Known rows, with every step that occurs:
b -> l -> r: [-11   9 -36  -3 -21  -9  12   3   6  -8 -16  14  16  37   4  20 -16  -1
 -11   8 -12  51   6   7  -7 -15 -16  13 -23   7  11]
l -> r -> h: [  2  11 -33 -11  20   3 -16  18  27  12 -16  26  -3  36  -7   6 -19  17
  16   7 -15  45   4  15  32  11   1  16 -27   6   8]
y -> s -> m -> x -> l: [ 25   0  19  -9 -23  32  19  -5 -16   2  23  13   6  -5  -6  18 -14 -16
   1  -6   9 -20 -20  -7  12  -2  22  -7  -3 -43 -35]
x -> n -> s: [  8  22   1  13  -2  -2   8  30   7   5   1  13 -31  10 -25 -10  -7 -28
  -2  -3  15   2 -39   6   3  -2 -18  -2   5 -25  -4]
r -> h -> a -> p -> x -> l -> s: [-12  44   1 -34  20 -45 -24   5  33  10  12   8  -9  17  17 -38 -15   9
  21   9  -1  40 -28   7  44 -13  12 -32 -17   6  12]
b -> l -> r -> h -> a -> p -> x -> m: [-23  32 -33 -31  12 -41 -20   7  39  22  15 -10 -14  44   7 -22 -14   5
  11  -1 -15  31 -12 -15  11 -21 -22 -14 -22  20   8]
x -> m -> s -> n: [ 30   1  -8  26 -10  22  21  39  13  10  15   7 -15  13 -28  -4 -14 -32
   0 -15  30  -3 -29 -22   4  -4 -24  11  -9 -48 -21]
a -> h -> r -> l -> s: [ 13  49 -27 -12  18  14  -6  10  22 -25   2  24  11  15  12  -5  -7  13
   2  18   7  52  -6   5  39  -6  -8  13 -56   5  23]
h -> r: [ 12  26 -18 -16   6  28   6   4  11 -33   6  11   5  15  -3  -9 -12  15
  -6   0   3  27  -9  -4  33   8 -25  -6 -12  -2  18]
l -> r: [ -2   7 -22   0   4   4   4  13   2  -8 -10  19   1  28  -5   9 -23  12
   8   3  -7  34   2   3  20   5 -11  10 -16   7   2]
y -> s -> m -> x: [ 14  -2   3  -7 -15  45  15   7   4  -6  55  12  18  -7  -4  12  -7  -9
   5  -6  10 -18 -20 -15  17  -6   4  -7 -13 -35  -7]
h -> a -> p: [-13  23  -9 -30  16 -12   3   7  23 -34  49   3  -1  20  -5 -28 -25   6
  12  -6  -6  30 -10   1  20   0 -32 -35   3   1  43]
r -> h: [  5  12 -17 -14   4   1 -18  13  29   5  12  22  -1  28 -11 -11 -10  -1
  10   1  -6  46  -4  14  31  10   1  -4 -11 -11  21]
m -> s -> n -> x: [  4  16  -2  21  -4  24  30  46  27  -4  14  13  12  27 -25   7   1 -25
 -11   6  37   3 -34 -13  24 -15 -31  13 -10 -43  -9]
p -> x: [ -9  18   0  -3 -21 -17  -6   7   1   0  22   1  -2  17  -6 -23  -3   3
   0  -2   5  27 -15 -12  38  -5 -10 -17   6   2   1]
y -> s: [  7   4   5 -11  -4  15  -9   2 -11 -11  33  19 -15 -11  11  -8 -16  12
   6   8   3  25 -11   1  18  13  -5 -18 -12  -1   7]
n -> x: [-17  19  14   0  -9   4   5  16  10 -16  13  17  16  30  -9   0  -2 -16
  -2  10  15  23 -21  -8  23  -4 -19  -7   5 -14   3]
b -> l: [ -9  10 -18  -6 -37 -11  11  -1   8 -15  11   9  18  28   1   2  -8 -19
 -17   3  -4  51  -1   6  -7 -16 -16  -7  -7 -10  24]
h -> r -> l -> x -> n -> s -> y: [ 23  43   5   8  13  68   7  24  24   7 -28  18   4   7  -3   7 -10  -5
   4  18  17   4 -53  25  12 -18  -2  27   2   9  -9]
h -> r -> l: [ 17  39 -29 -16   0  38  -2   7  20 -22  -5  19  10  26   4  -6  -9  23
 -10   6  -9  33  -9  11  34  16 -15  -1 -13   6  18]
y -> s -> n -> x -> m: [  8   4  30   6   2  27   2  30 -13   3  16  21 -22   4   1  -3  -3 -17
   1   8  36 -12 -40 -35  16  -8 -24  -1  -2 -26 -31]
h -> a -> p -> x -> l -> r: [-14  33  -5 -30  14 -41   0  -2  -3  -4  -4  -6 -21  29  -1 -19 -28  25
  11   0 -10  19 -10  -4  35  -4 -12 -23   3  22 -12]
p -> x -> n: [  3  18   3   2 -23 -10  -2  19   1   9   3   0 -31  17 -14 -30  -5  -8
  -6  -2  12   9 -25  -4  23 -11 -14 -16  16  -7   1]
y -> s -> m -> x -> n: [ 26  -2   5   0 -18  52  19  19   5   4  36  12 -11  -7 -13   6  -9 -19
   0  -5  17 -37 -31  -6   1 -13   0  -6  -4 -43  -8]
x -> y -> s -> n: [ 17   1  10 -13  -6  35  -3  11 -19   3  22  17 -24  -5  -2 -14 -23  10
   5   8  30  12 -22   7  16  12 -12  -8  16 -20 -14]
h -> a -> p -> x -> m: [-15  29   9 -20   5 -31 -10   7  12  -6  53 -15 -21  16  -4 -47 -17  -4
  16 -14   6   4 -27 -32  24  -6 -30 -43  13   4   6]
s -> y: [ 10   8  11 -21 -14  36   8   3   4 -16  15  18  17  13  -9  -2 -22   5
  10  -4   8  38  -3   7  16   7 -10   3  13 -18  -4]
s -> n -> x -> l -> r: [  3  13   8   5   4   3  23  28 -13   0 -56  25  -4  48 -15  23 -13  -5
  -8  11  19  14 -18  -6  28 -13 -13  27   2 -18 -41]
r -> l -> s: [  2  27 -16   7 -14  10  -9  19  22  -3  -2  34  24  16  22  -3 -11   0
   5  16  -2  51 -19  17  18  -1  10   1 -24  -1  21]
x -> n -> s -> y: [ 17  22  18  -5  -4  33  14  25   7   5   1  16 -17   4 -24  -3 -14 -18
   5  -5  21   4 -36  10   0  -1 -16  10  18 -34 -22]
a -> p: [-19  16 -11 -22   0 -22  -4   5   2 -29  21   1  -9   8  -7 -14 -17   0
   7   5   7  30  -9   1  18   3 -27 -27  10   1  21]
m -> x -> n -> s: [ 11  23  -5  16 -11  11  22  34  22  10  17   0  -3  12 -42  -4 -11 -34
  -8  -6  23 -29 -49  10   0 -12 -21   0   2 -42  -2]

Rows:
[ -2  -5  19  31  -9   1  -7  10  -1   7   8   8   5  10  -3  -3 -18 -38
  20   5  12  18 -30 -11   0 -22   4   0   3   7   1] | l -> x -> m
[ 13  16   6  14  -4  15  19  32   7   5   6  21 -27  14 -21   5   5 -43
   2 -12  13 -12 -38 -14   5 -11  -5   6   7 -44 -20] | x -> n -> s -> m
[ 22   5 -22  18  -7  23  27  38  21  -3  17  12  -1  15 -26  -1 -11 -13
  -6  -7  24  15 -20  -2  20  -7 -23  10 -14 -39   3] | m -> s -> n
[ -5  12   8   4  -3  14  18  35  10 -16   2  21  10  37 -17   0   3 -16
 -10   6  28  17 -27 -15  32 -18 -30   6   7 -27   1] | s -> n -> x
[ 18  18  20 -11 -27  35  22   1   8  -2  -5  16  48   3  -6  12 -31 -11
   7   5  23  14 -24  19   7 -13  17  11  -1 -41 -24] | m -> x -> l -> s -> y
[ -1  20  14  26 -15  14  11  29  19   8  24   6   3  18 -18   5  -8 -42
   2   3  31 -10 -38 -25  -2   1 -20   1  -7 -40 -32] | n -> x -> m -> s
[ -9  40   7 -13  15 -17  13  29  22   0  45  -5 -38  14 -15 -30   6 -24
   9 -15  11 -23 -49 -30  26 -25 -23 -28  15 -20  -5] | h -> a -> p -> x -> n -> s -> m
[ 16  46  -9  20  29  11   0  25  17   3 -14   8 -25  15 -19  -1   0 -23
   0  20  17  13 -42  15  22 -28 -10  23 -30  15   9] | a -> h -> r -> l -> x -> n -> s
[ 18   8  -4  22 -16  12   8  21  13   9  26   3  -9   7 -19  -4 -20 -32
   7 -10  18   2 -23 -15  -5   9 -14  -2 -12 -36 -18] | x -> m -> s
[ -8  26 -19 -41  32 -12 -17  11  47 -14  44   9  -5  30  -7 -31 -21  11
  20  -3 -13  41  -8  14  31   5 -19 -30 -10   0  49] | r -> h -> a -> p
[  3   9  21  14  -5  14  12  37   2  -2   0  17  -3  34 -19  -3   0 -35
  -4  -2  34  -2 -36 -34  17 -16 -31   8  12 -35 -23] | s -> n -> x -> m
[ 15  26  -5  19   3  36 -11   9  15   0 -14  12  11  18  10  -1 -13 -11
   7  13   3  17 -33  -2  15 -11   0   8 -11  23   4] | h -> r -> l -> x -> m
[-12  28  29   7 -13 -11   5  11  -1  -7 -23  29  19  20  13   9  -9 -26
   0  23  23  29 -33   0  16 -13  10  -1  -9 -20 -21] | n -> x -> l -> s
[ -7  30  -7 -33  48 -11   4  31  30   2 -29  19 -11  58 -13   0 -19  11
   9   9   5  20 -20   6  41 -12 -19   7  -9  -8  -7] | s -> n -> x -> l -> r -> h -> a -> p
[ -5  17  19 -17 -22   5 -24  -9 -23  16  38   0 -25 -13   9 -29 -16  19
   9  12  21  11 -25  -1  25  17   2 -30  19   4 -26] | p -> x -> y -> s
[ -7  17  18  -2 -11  23  11  26   1  -3   3  15   7  37 -21  -6  -9 -18
  -6  10  43  10 -32  -3  20  -4 -26   2  34 -33 -20] | s -> n -> x -> y
[ 11  17  -4  12  -4  10  34  16  -2  15 -15  14  15  26 -30  41 -12 -28
   4 -11   6 -26 -28 -10  14  -9  14  27 -10 -42 -58] | n -> s -> m -> x -> l -> r
[  1  18 -10   8  -7 -20   7  35   8  12  24 -20 -33   2 -22 -25  -5 -18
   3  -7  40 -15 -39 -37  23 -15 -37 -15   6 -25 -28] | a -> p -> x -> m -> s -> n
[ 16   3  -8   2 -16  21  31   7  -3   4 -20  13  22  33 -22  35 -21 -15
   2 -10   0 -11  -6  -5  14  -9  16  21  -6 -36 -40] | s -> m -> x -> l -> r
[ -3   0  -5  44 -35  -3  13  11  20  18  15  -5  20  11  -2  15 -14 -60
  -1  10  17  21 -32  -5 -35 -40  -1   9 -22  -9  -1] | b -> l -> x -> m -> s
[-24  25  13 -36 -10 -20 -30 -12 -25   3  43 -14 -37 -23  12 -35 -19  24
  13  19  28   7 -28  -3  25  16 -14 -47  29  15 -20] | a -> p -> x -> y -> s
[ 23  26 -12   1  35  24  21  45  50  25 -21  27   1  59 -23  14 -18  -3
   2   3  10  10 -25   9  32  -8  -4  31 -36 -35 -24] | m -> s -> n -> x -> l -> r -> h -> a
[-10  20   7  14   2  13  16  42  19 -13  -5  32  25  24   7   2   3 -19
  -2  18  36  26 -38 -15  31 -31 -18  12 -17 -25   6] | l -> s -> n -> x
[ 34  43 -28  -2   4  51  22  28  37 -10   6  17  14  20 -12   8   0 -19
  -6   5  20  -9 -26  -3  22 -31  -2  25 -46 -38   8] | a -> h -> r -> l -> s -> m -> x -> n
[  3  25   2  38  -4   7  -3  33  18  25 -19  18 -10  15  -9   1  -5 -36
   4  18   9  10 -55  26   1 -24   8  12   1   9   7] | r -> l -> x -> n -> s
[ 18  26   8  -9  16  53 -14 -11  -9   0  24  16  -7  -3  14  10  -8   1
  18  25  18  17 -18   1  26  -8  20  11 -20  14 -16] | a -> h -> r -> l -> x -> y -> s -> m
[ 13  29 -16 -22  20   6   5   0   4 -36  21   5 -10  18 -19  -9 -10   8
  -1   0   9  37   6 -10  40   0 -30   2 -31  -4  17] | a -> h -> r
[  3  25  11  14 -12  -4  12  31   4  19  12   7 -33  12 -18 -10  17 -35
   0 -11  17 -19 -46 -29  26 -20  -3  -2  13 -33 -33] | p -> x -> n -> s -> m
[  8  17 -31 -19  35  15  -9  20  46   6  13  27   4  48  -6  -8 -27  23
  20  -5 -26  44   3  15  33   7  -3   7 -35   6  30] | l -> r -> h -> a
[-13  25  21 -42   4   9 -12  -8  -4  -3  77  -5 -25  -7  16 -34 -14  15
  22  -1  15  -6 -27 -23  29   4  -6 -48  23  -4 -14] | h -> a -> p -> x -> y -> s -> m
[-11  18   8 -31  -2  -9 -17   6 -24   4  31 -10 -42 -17   3 -35 -14  24
   7  15  41   2 -33  -9  34   2 -25 -34  31   3 -21] | a -> p -> x -> y -> s -> n
[ -6  15   5  16 -21  18 -17   3   7  16  -2  14  21  23   2  -4 -22 -14
  13  24  10  37 -28  35   4  -2  19   1  23  18   6] | r -> l -> x -> y
[ 12   4  10  13  -6  42 -14  15  -8  22   2  22  -3   0  13  -4 -19   3
  10  29  25  21 -37  27  12  -9  14   5  12  15  -4] | r -> l -> x -> y -> s -> n
[-20  22   6 -12 -11 -42 -17   6  -9   0  24 -16 -28   4  -6 -32  -8 -10
  11  -2  17   4 -26 -33  23  -3 -26 -34  22   3 -16] | a -> p -> x -> m
[  7   9   7 -14 -22  36  -2  -4  -5   6  49   0  10 -10 -12  -9 -31   4
   5   8  25 -12 -27  18   2  17  -3 -19  12 -23 -11] | m -> x -> y -> s
[ -2  10 -23   7 -25  -1  22  24  18 -12  -7  25  28  21  15   4  -3 -21
 -16  10  17  55 -19  -1   2 -44 -15  11 -29 -21  28] | b -> l -> s -> n
[  8   9  -6  -3  -5  -9   7   1 -18   0 -41  20 -10  28  -7  15 -30   5
   4   3  -8  31   2  11  15   9   5  11  -5  -1 -26] | x -> l -> r
[ 15  28  -4  13  16  14 -12   5   7  -4  -1   6  -3  21  -6  -2 -10 -18
  11  13   8  27 -18  -9  21 -18  -4  17 -30  21   3] | a -> h -> r -> l -> x -> m
[ 18  41 -28 -22  14  16  -3   3  13 -26   8  12  -4  28 -11  -7  -6  15
  -6   6  -2  43   5   5  40   8 -20   8 -32   3  18] | a -> h -> r -> l
[ 25   4  -8  52 -10  30   9  43  24  29  -4  12   6  17 -12   6 -11 -39
   7   7  25   5 -44  -1   1 -25   2  25 -14 -14 -10] | r -> l -> x -> m -> s -> n
